Each row was made from one small tree. The marks that hang from a mark follow it in brackets, in alphabetical order. Every link used is in the known rows. Write each row's tree.
Known rows:
tilipa{doni{muro} rilod{bese}}: [ -7   3  -7   3  -2 -11  12  18 -17   9   2 -12  16  -9 -28  -5   2  -5
  -5  -7  -5   4  -4  -3   0   1  17   4   0  13  -2   5  12 -14  21   2
  -9]
sibi{bese{gefoso gobud rilod{doni tilipa}}}: [ -3   7  -6   4  -2  -8  -4   9  -8  10  24  -5 -21   4   2  11   9  -1
  -8  34  12  10   9  14 -23   1 -13   2   8 -10  13  -9  -2  -3  26  -6
 -20]
rilod{bese{defa kogag sibi} doni}: [-16   7   0  14 -11   4  10   2  -2  26  11  -8   1  -8  -3   5   1  -7
 -22  18 -15  -7  16  11 -21  -2  -1 -11   2   4  -3 -14  20  -7  18  -1
 -14]
rilod{bese{sifov} doni tilipa}: [ -8   2   4  17   7   0   7  17  -7  14  14 -17  -6   1 -14  13   6  -4
 -25  14   5  -3   9  14 -15   8 -10   3  10   0 -16  -4   4  -7  25  -1
 -25]
rabev{gobud sibi{bese} vusiv}: [  8 -13   2   2   6  -2   0  -2  17   2  -6  13  18  -3   6  -3 -24  -9
  14   9   6  -7 -10 -15  -2 -11 -22   5   8  -5   6  -7  -7  -1 -15  -8
  22]
tilipa{doni}: [  2  -2   2  -1   3  -3   0   7  -6   0   0   0   6  -6 -15   5   1  -3
   3 -11   1  -1  -7   1   5   2   3  -1   0   2   0  -3   3  -1   3 -10
   6]
sibi{bese{gefoso kogag}}: [ -3   8 -18   4  -4  -4   3   0   7   6   8   4 -12   5   8  -2   7   4
  13  18  -1   2   5   3  -4  -3  -1  -9   2  -8  15  -9   1  -1   6  -2
 -10]
sibi{bese}: [ 6  4 -6 -2  0 -2  2 -3  6  2  0  3  2  5  0 -1 -2 -2  8  5  5  3  1 -1
  0  3 -1  5 -1 -3 14 -3 -4  1  3  6 -1]
sibi{bese{kogag sifov}}: [  3   8 -18   4   3  -2   8  -1  10   8  11   2 -11   7  12   4   1  -2
  14  15 -11  -7   2   2  -8  -6  -7  -2   0  -4  19 -16   7   3  12  -3
  -4]
doni{muro rilod{bese tilipa}}: [-13   2 -10  -5   1  -5   5  18 -17   8   7 -18  10  -3 -12  -7   4  -7
 -13  25   1  11   7   0 -18   8   3  11   9   7 -14  12  12  -9  29  19
 -14]
doni{rilod{bese{kogag}}}: [ -3  -1  -9  -6  -2  -3   6  10  -7  13  -3  -7   9  -6  -2  -8   4   0
  -6  11  -3   1   3   3 -15   5   1   0   3   3  -8  -3  14 -11  18   3
  -8]
sifov{gefoso}: [ -3  -1  -3   2  -5   0  -2   4   2  -1  -2   3  -3   6   6  -7   7   0
   2   3  -6  -1  -7  -1  -2   0   7  -1  -2   2 -11  -1  11   6   1  -6
  -4]
doni{rilod{bese{defa kogag muro sibi}}}: [-23   8 -11  -1  -7   2   9  10  -6  27  21  -8   6 -10  10  -2   3  -4
 -14  37 -25  -4  18   5 -26  -9   5 -15  -3   4   1 -23  29 -10  18  -5
  -9]
kogag{sifov}: [ -1   7   6  -4   1   3   2   2   1  -2  -3  -4  -2  -1  -8   4   5   0
   0   0  -1  -2  -3   2  -1  -6  -8   4   0  -2  -3   6  -4   2   4   1
 -11]
tilipa{doni{muro rilod}}: [ -6  -3 -10  -8  -2  -6   2  16 -16   1   4  -7  11 -12 -13  -7   0  -7
   3   4  -8  10  -7  -5  -4  -1   7   9   4   8  -1   6  12   2  15   2
   6]
sibi{bese{kogag muro rilod sifov{gefoso}}}: [ -3  13 -23   2  -1  -3  12   9  10  15  23   6 -23  12  25   1  11  -4
  15  28 -22  -7   1   8 -17 -13  -4 -14   0  -5  16 -30  26   6  18 -23
 -10]
defa{bese{gefoso}}: [ -5  12  -7   3  -5  -7  -7   8   2  -3  11   3  -6  -3   8  -4   7  21
  -1   5  -1   5   0   1   6  -2   5  -5   0  -6  -1   0 -12   6   3 -21
  -6]
doni{muro{rilod{tilipa}}}: [-11   3 -11 -14   1  -7   2   8 -13  -4  10 -12  -6   1   0   4  -1 -13
 -13  21  -9  11   9   2 -11   0 -16   1  11   0   3   9   4  -1  14   9
  -5]
muro{rilod{bese{sifov}} tilipa}: [  1  13 -14 -13   5  -9   9  17  -4   3   9 -10  -4   6  13  14   0  -6
 -11  18  -4  -1   6  13  -4  -2 -19   2   3  -5   4 -14   1 -14   5 -17
  -9]
bese{defa gefoso gobud kogag rilod{doni}}: [-17   7 -10   6 -12  -2   0  12  -9  17  27   1 -23  -2  20   5   9   4
  -9  28 -13  -5   8  11 -28 -11  -6 -14   1  -5  10 -18  17  -4  20 -19
 -17]
muro{rilod{bese tilipa}}: [ -4   2  -1 -14   5  -7   2  13 -13   4   4 -14   3   1  -8  10   1  -8
 -23  13   8   3  11  10 -11   8 -17  -1  10  -3  -7   1  -1 -15  15   1
 -12]
bese{gobud}: [ 1  2 -4  3 -1 -4 -2  0 -2  0  3  1 -4  3  8 -1  2 -1 -3 13 -3 -5  0  4
 -9 -7  3  6 -7 -1  7 -4  3  2  5 -4  1]
rilod{bese{defa kogag muro sifov} doni}: [-23   8 -10  23  -2   4  16  19  -3  27  24  -9  -9  -1   8   6   8  -3
 -25  24 -21 -17  15  14 -18  -5  -5 -13   2   2  -2 -27  26  -7  20 -18
 -25]
muro{rilod tilipa}: [  1   5 -10 -22  -1  -7   1   5  -5  -7   0  -2  -5   1  12  10  -3  -9
  -3  14  -5   7   4   7   1   1 -22   3   7  -5   9  -7   1  -8  -6 -12
   3]
kogag{sifov{gefoso}}: [ -5   7   3  -2  -3   3   1   5   3  -3  -6  -1  -4   4  -2  -3  14  -1
   2   3  -7  -2  -9   1  -2  -6  -1   3  -1   0 -14   5   7   8   4  -4
 -14]
rabev{gobud sibi{bese{defa sifov}} vusiv}: [ -2  -7  -4   6   7   1   3   8  15   9  16  12  12   1  21   4 -26  -6
  15  18  -7 -18  -8 -17 -12 -19 -23  -1   2  -4   9 -19   0  -1  -9 -17
  16]
tilipa{doni{rilod{bese{gobud muro}}}}: [ -7   1  -8   0   3  -8   3  24 -18  15   9  -8  12  -9  -9  -3   7  -2
 -16  20  -1  -3   2   9 -11  -3  11   6  -6   3   0 -16  16  -8  18 -16
  -4]
rabev{sibi}: [-1 -7 -2 -3  5 -2  0  2  9 -1  0  3  8 -3  6 -2 -8 -7  0  0  7 -1 -2 -9
 -4 -7 -5  0  3 -1 -5 -4 -8 -2 -6  0  4]
tilipa{doni{muro rilod{bese{defa}}}}: [-18   4 -11  -6  -5  -4   4  28 -21  13  10 -11  21 -10 -14  -7   1  -6
  -8   9  -8   3  -3  -5 -11   3  14   5   0  11  -7   0  18 -10  25   2
  -3]
rilod{doni tilipa}: [ -8  -7   8   8   2   2  -1   4  -7   5   4  -9  -7  -3 -14   9   3  -6
 -19   9   3   4   8   7 -10  11 -12   4  12  -1 -10   5   4  -1  14   4
 -14]
bese{kogag rilod}: [  2   3  -7  -8  -2  -2   5   0  -1   6   7   2 -11  -2   8   3   3  -3
   9   4 -10  -1   0   4 -12  -4  -9 -12   6  -1   6  -9  13  -4  12  -7
  -1]
sibi{bese{gefoso muro rilod}}: [ -4  13 -14  -2  -1  -4   4   8   3  10  24   3 -12   4  12   3   7   6
   9  25   5   7   9   6  -4  -7  -2 -13   2  -9  20 -19  -1  -4   7 -13
 -12]
doni{rilod{bese{kogag muro}}}: [-10   1 -13   0  -1  -1  10  13  -7  18   5  -8   5  -6   1  -8   7  -2
 -11  23 -10  -2  10   7 -16   1   2  -4   3   2  -5 -14  22 -10  16  -5
 -11]
rabev{vusiv}: [ 0 -4  1  5  0  3 -2  1 -3  5 -5  6  2 -1 -4  2 -8  4  3  4 -8 -5 -2  1
  4  0 -5  0  4 -1  3  2  5 -4 -3 -8 10]
sibi{bese{muro rilod sifov}}: [  2  14 -13  -1   5  -3  10   8   7  11  27   1 -12   7  16   9   2  -2
  10  20  -4  -3   5   6  -9 -10  -7  -6   0  -5  24 -26   5   1  11 -15
  -6]
bese{defa gobud rilod{tilipa}}: [-11   5  -2 -10   1  -4  -6  11 -12   8  27  -2 -14   5  11  11   2  -5
  -3  27  -9  -4   5   3 -28  -5  -6  -4   0  -2   7 -11  13  -7  21  -4
  -6]

Which tree is each row?
[  1  -2   5 -12   9  -6  -3  14 -13   2  14  -5  -5  -6 -18  15   4 -10
   4  -3   3   4  -3   6  -8   5  -9  -7  10   0  -2  -4   7  -8  20  -8
   0]
bese{rilod{tilipa{doni}}}
[ -8  10 -14   7  -1  -3   3   5   7   7  15   3  -8   6   8  -1   7   5
   3  26   4   4  11   4   3  -5   3  -8  -1  -8  16 -15  -3   0  -1  -8
 -13]
sibi{bese{gefoso muro}}
[  3  -2 -15  -4   3  -4   5  -3  17   5  -1   7   3   1  10  -3  -7 -11
  11  10   3  -3   1  -8  -8  -6 -10   0   5  -3  12 -13  -1  -2   0   5
   2]
rabev{sibi{bese{kogag}}}
[  1  20  -9   6  -3  -9  -2   1   5   3  24   1 -11  -2  21   4   2  10
  -4  24 -20  -6   2   7 -13 -22   3   3 -13  -4  15 -15  -4  18  12 -26
   5]
defa{bese{gobud sibi sifov}}
[-11  18  -6  10  -2  -3   5  10  -3  20  29  -5  -2   4  17   7   0  -2
 -13  32 -16 -15  10   7 -24 -20   8  -4 -16   2   8 -24  10  -3  16 -11
  -8]
rilod{bese{defa gobud sibi sifov}}
[-14  16  -9   9  -7   0   8  -2   7  10   9   1 -19   3  15  -1  18  -9
  -5  42 -34 -10   6  12 -21 -28  -1  -8  -9  -3   5 -19  28  15  11 -16
 -13]
bese{gobud kogag{sifov{gefoso}} muro sibi}
[  3  10  -8  -6   1  -3   6   3   4   9  15   3  -5   4   7   3   1  -3
   8  17   1   4   6   5  -5  -3  -5  -5   2  -4  22 -17   5  -2   7  -7
  -3]
sibi{bese{muro rilod}}
[-11   3   3  18  -1   2  10  11  -4  17   3  -9   5  -4 -11   1   6  -2
 -31  11   4  -2  13  14  -4   5   0   0   5   1  -9  -9   9  -6  10  -7
 -18]
rilod{bese{muro} doni}
[ -7  12  -7  12   0  -2   2   2   5   7  27  -3 -14  -1  15   8   4   7
   3  23  -8   0   7   5  -7 -20   2 -15  -6  -6   6 -13  -5   5   3 -12
  -8]
bese{gefoso sibi sifov}
[-10   5  -7   7   2  -2   9  14 -11   8  27 -14 -18   1  -3  11   4 -10
 -11  21  -9   7   5   8 -21  -2 -15   2  14   1  -2   0  11   3  32   0
 -15]
bese{rilod{doni{muro} tilipa} sifov}
[-10  11 -16  -2  -5 -11  13  11 -10   4   1 -10   7   1  -9  -5   2  -6
  -2  16 -10   7   4   0  -3   3   7  11   2   7   2   3  15 -17  12   6
 -15]
doni{muro{tilipa{rilod{bese}}}}
[ -9   5 -10   3   6   0   9  21  -6  16  17 -11   4  -3   7  -1   5   4
 -13  23  -4  -4   7   6 -13  -6   4   0  -2   1  -5 -17  11  -7  16 -12
 -13]
doni{rilod{bese{muro sifov}}}
[ -8   3  -2  -5   1  -6  -4   8 -13  14  14 -14   5  -5  -3   3   4  -6
 -17  39   0   5  12   8 -31  -3   3   7  -2   1  -5  -5  10  -6  28   6
  -8]
doni{rilod{bese{gobud sibi} tilipa}}
[ -8   6  -5  16  -7  -1  12  11  -8  11  -2 -13   8  -3 -14  -7   3  -7
 -24   8   3   5   8   8  -6   5   4   9   6   7 -10   8   7  -2  17  10
 -16]
rilod{bese doni{muro}}
[  6 -13  -6   5   5  -2   5  -5  18   6  -7  15  11  -2  11  -4 -22 -12
  18  12  -5 -11  -7 -12  -8 -12 -27  -1  10  -5   9 -11   4  -2 -10  -9
  21]
rabev{gobud sibi{bese{kogag}} vusiv}
[-11  -2 -16 -10   3  -5   7  15  -9   6   5  -1  -4 -10   0   5   7 -10
   6  22 -21   3   1   6  -5   1  -7   0   8  -1   6 -21  29  -7   7 -22
   4]
bese{kogag muro{tilipa{doni{rilod}}}}
[ -8  14  -3  -5  -3   1   4   5   0  15  36  -2 -11  -2  20  14  -4  -2
   6  17 -19  -6   5   1 -21 -19  -5 -16  -6   0  13 -23   9   0  13 -13
   0]
bese{defa rilod sibi sifov}
[-12   8   1  10   1  -2   2   9  -6  15  39 -12 -25  -5   6  21   6   1
  -9  31  -3   8  13  14 -24 -10 -14 -16   9  -7  -1 -14   0   0  25 -15
 -21]
bese{gefoso rilod{doni tilipa} sibi sifov}
[-19   4 -14 -10  -6  -1   6   7  -5  10  18  -1  -9  -1  21   4   0  -7
 -12  22 -26  -8  15   6 -12  -8 -15 -19   3  -3  14 -21  20  -5   3 -17
  -4]
bese{defa kogag muro{rilod}}
[-24  10 -15  -2  -9  -3  12  -1   0  15  24   0 -12  -5  14   8   0  -9
   3  36 -42  -4  16   2 -15 -13  -2 -15  -2   3  20 -29  35 -11   4 -15
  -6]
bese{defa kogag muro{tilipa{rilod}} sibi}
[-20  13  -6   7 -12  -8   1  11 -10  20  27  -7   1  -4   8   0   4   9
 -11  31 -12  -4  12   2 -23 -16  18 -11 -15   3   8 -15   9 -16  16  -8
 -19]
tilipa{rilod{bese{defa gefoso gobud sibi}}}
[ -2  -1  -3  -9   2 -10   3  11 -11  -2   1  -2   2  -8 -15   9   0  -4
  11  -5 -10   4  -7  -1   5   5  -1   4   2   5   7  -8  11 -14   3 -16
   0]
muro{tilipa{doni rilod}}
[-17  11 -12  11   2   0   4  13  -2  12  32   1 -15   6  27   5   3   1
  -9  34 -24 -18   8   5 -17 -20   4  -5 -13  -1  15 -28  16   3   7 -20
  -6]
bese{defa gobud muro sifov}
[-14  13 -20   6  -1  -7   0   8  -1   1  17   3 -19   8  21   4  11   2
  -4  45 -11   0  10  12  -3 -12   0  -2  -5  -9  12 -19   9  -4  -5 -22
  -9]
bese{gefoso gobud muro{tilipa}}
[ -7   7  -8  -1   8  -5  -1  15  -6   4  35  -7 -24   5   9  15   8   5
   6  22   1   2   4   7 -16  -7 -10 -15   6  -8  -1 -11  -2  -7  19 -13
 -17]
bese{gefoso rilod{tilipa} sifov}
[ -5  -1  -3  14  -8  -7  11   6 -12  19   1 -10  -1  -6  -9  -3   7   1
 -21  12  -9  -6   7  11 -21   0   3   5   0   6   1  -8  19 -12  25  -5
 -21]
tilipa{rilod{bese{gobud kogag} doni}}
[ 10  11 -10  -6   4  -4   5   5   5   7  20   1  -9   6  11   8   0   0
  16   9   1   0  -2   2  -9  -7  -8  -1   1  -5  21 -16  -3   1  14  -9
  -3]
sibi{bese{rilod sifov}}
[-13  18 -13  12  -4  -3   9   6  -1  22  28  -4  -9   3  20   6   3  -4
  -9  37 -27 -19  12   9 -29 -21   4 -11 -13   1  12 -27  21  -3  21 -11
  -8]
rilod{bese{defa gobud kogag sibi sifov}}
[-14  10  -2  -4  -4   5   5   4   0   6   5  -1  -9  -2   3   5   7  -3
   2   9 -21 -11   1   0 -11  -9 -11  -7   1  -1   2  -4  13  -1   9  -1
 -13]
bese{defa kogag{sifov}}
[ -9  17  -8   5  -7  -2   3  -4   3   7  13  -2 -19  -2  11   5  13   2
   1  37 -18  -3   8  12 -19 -27  -6 -10  -7  -9  11  -8   5   6  10  -8
 -14]
bese{gefoso gobud kogag{sifov} sibi}
[-14  11  -6  -2  -4   2   3   4  -2   6   8   0 -12   2  10   3   9  -3
  -1  22 -23 -16   2   4 -21 -16  -8  -2  -6  -2   9  -9  15   1  13  -5
 -11]
bese{defa gobud kogag{sifov}}
[-19  14  -1   8  -5   3   9   7  -1  21  20  -5   7  -3   2   3   1  -4
 -19  25 -13  -7  19   6 -12  -9   9 -14  -7   3   3 -20  15  -8   7  -5
 -10]
rilod{bese{defa muro sibi}}
[-10   2  -2   2  -2  -3   5   9 -14   7  15 -11 -11  -3 -11   6   2 -12
 -12  17  -1  12   7   7 -18   5 -13   4  16   3  -4   7  11   0  28   9
 -13]
bese{rilod{doni{muro} tilipa}}
[-16  13 -15  -2  -3  -5   5  15  -5  15  19  -9   1  -6   9   2   8   1
 -10  47  -6  12  17  11 -10  -6   4  -6   0  -5  -1 -20  12 -13   6 -14
 -14]
doni{rilod{bese{gefoso muro{tilipa} sibi}}}
[-13  -1  -4   5  -3  -3  10   7  -6   8   6  -6  -7  -7  -3   8   2  -4
 -12  16 -13   5   9   7  -3   3  -7   4   7   2   4 -13  17  -9   2 -17
 -15]
bese{muro{tilipa{rilod{doni}}}}
[-17   2  -6  20   2  -3   9  11  -9  20  10 -11 -13   1  -6   6  12 -10
 -34  39  -8  -8  20  22 -25   3  -8   0   7  -2  -5 -15  25  -7  27  -6
 -25]
rilod{bese{gobud kogag muro} doni tilipa}
[ -8  -3  -5 -12   6   0  -4  11   2  13  19   8   4   2   5  12 -17  -9
  11  22  -2  -3   2  -8 -18  -2 -19  -3  13  -6  12 -12   3 -14  11  -3
   6]
rabev{sibi{bese{defa rilod{tilipa}}} vusiv}
[-11  10   1  -1 -12  -5   2   8 -13  21  16 -11   3  -7   9   9  -3  -7
 -38  28  -8  -2  18  15 -26  -9 -10  -2  -3   0   8 -15   7  -6  16 -11
 -11]
muro{rilod{bese{defa gobud sibi} doni}}
[ -7  16  -6  -3  -3  -3   1   6  -3  15  40   0 -15   1  27  13  -2  -1
   3  31 -22 -10   5   5 -29 -27   0 -10 -12  -1  20 -26  12   2  17 -17
   1]
bese{defa gobud rilod sibi sifov}
[ -9   7 -10   7  -7  -2   2  -6   5   9  13   1 -13  -4  11   2   6   2
   4  22 -13   1  10   5 -10 -14   0 -19   0  -5   8 -10   6   0   3  -6
  -5]
bese{gefoso kogag sibi}
[ -9   9 -15   4   5  -6  13  16  -5  11   2  -3  -2  -2 -11   8  10 -13
  -5  17 -13  -6   6  15   3   3  -4  -6   5   0   2 -23  27 -16   8 -20
  -6]
rilod{bese{kogag muro{tilipa{doni}}}}
[-14   1   3  11 -10  -5   5  15 -16  20  11  -9   6  -5  -6   0   2   4
 -25  11  -6  -7   7   4 -21   1   9   5  -6   8   0  -9  14 -15  22  -7
 -23]
tilipa{rilod{bese{defa gobud} doni}}
[  4  -3 -10   3   3  -4  -3   0  10   7  -2  13   8   3  10  -1 -15  -5
   8  23   1  -6  -2  -5  -8 -12  -8  13   0  -6  19 -10  -5  -1  -4  -6
  16]
rabev{sibi{bese{gobud}} vusiv}
[-21   9 -18   0  -3   1   7   5   2   8  14   5 -15   4  18   6   5  -9
   1  31 -30  -8  12   4  -7  -4  -8  -9   2  -2  11 -24  30  -7  -2 -15
  -5]
bese{defa kogag muro{tilipa}}
[-12   6  -2   1  -3  -1   7  21 -12  17  18 -14   0  -3   8  12  -1  -2
 -30  10  -5  -6  10  12 -16  -1 -16  -5   4   0  -3 -14   3 -10  16 -16
 -19]
muro{rilod{bese{defa sifov} doni}}
[  1  -7   1  -7   2   0  -1   6  11  10  13  15  14  -3  17   2 -27  -9
  19  12   0  -9  -9 -17 -15 -14 -25  -4   8  -4  11 -15   2  -8  -6 -14
  21]
rabev{gobud sibi{bese{defa rilod}} vusiv}
[ -6   8  -3  -3  -7  -7   2  12  -5   4   9  -5  -5 -11   7   3   2   7
 -31  10  -8   7  11  13  -2   1 -18   0  10  -5   5  -9  -3   9   7 -31
  -5]
defa{bese{muro{rilod{doni}}}}
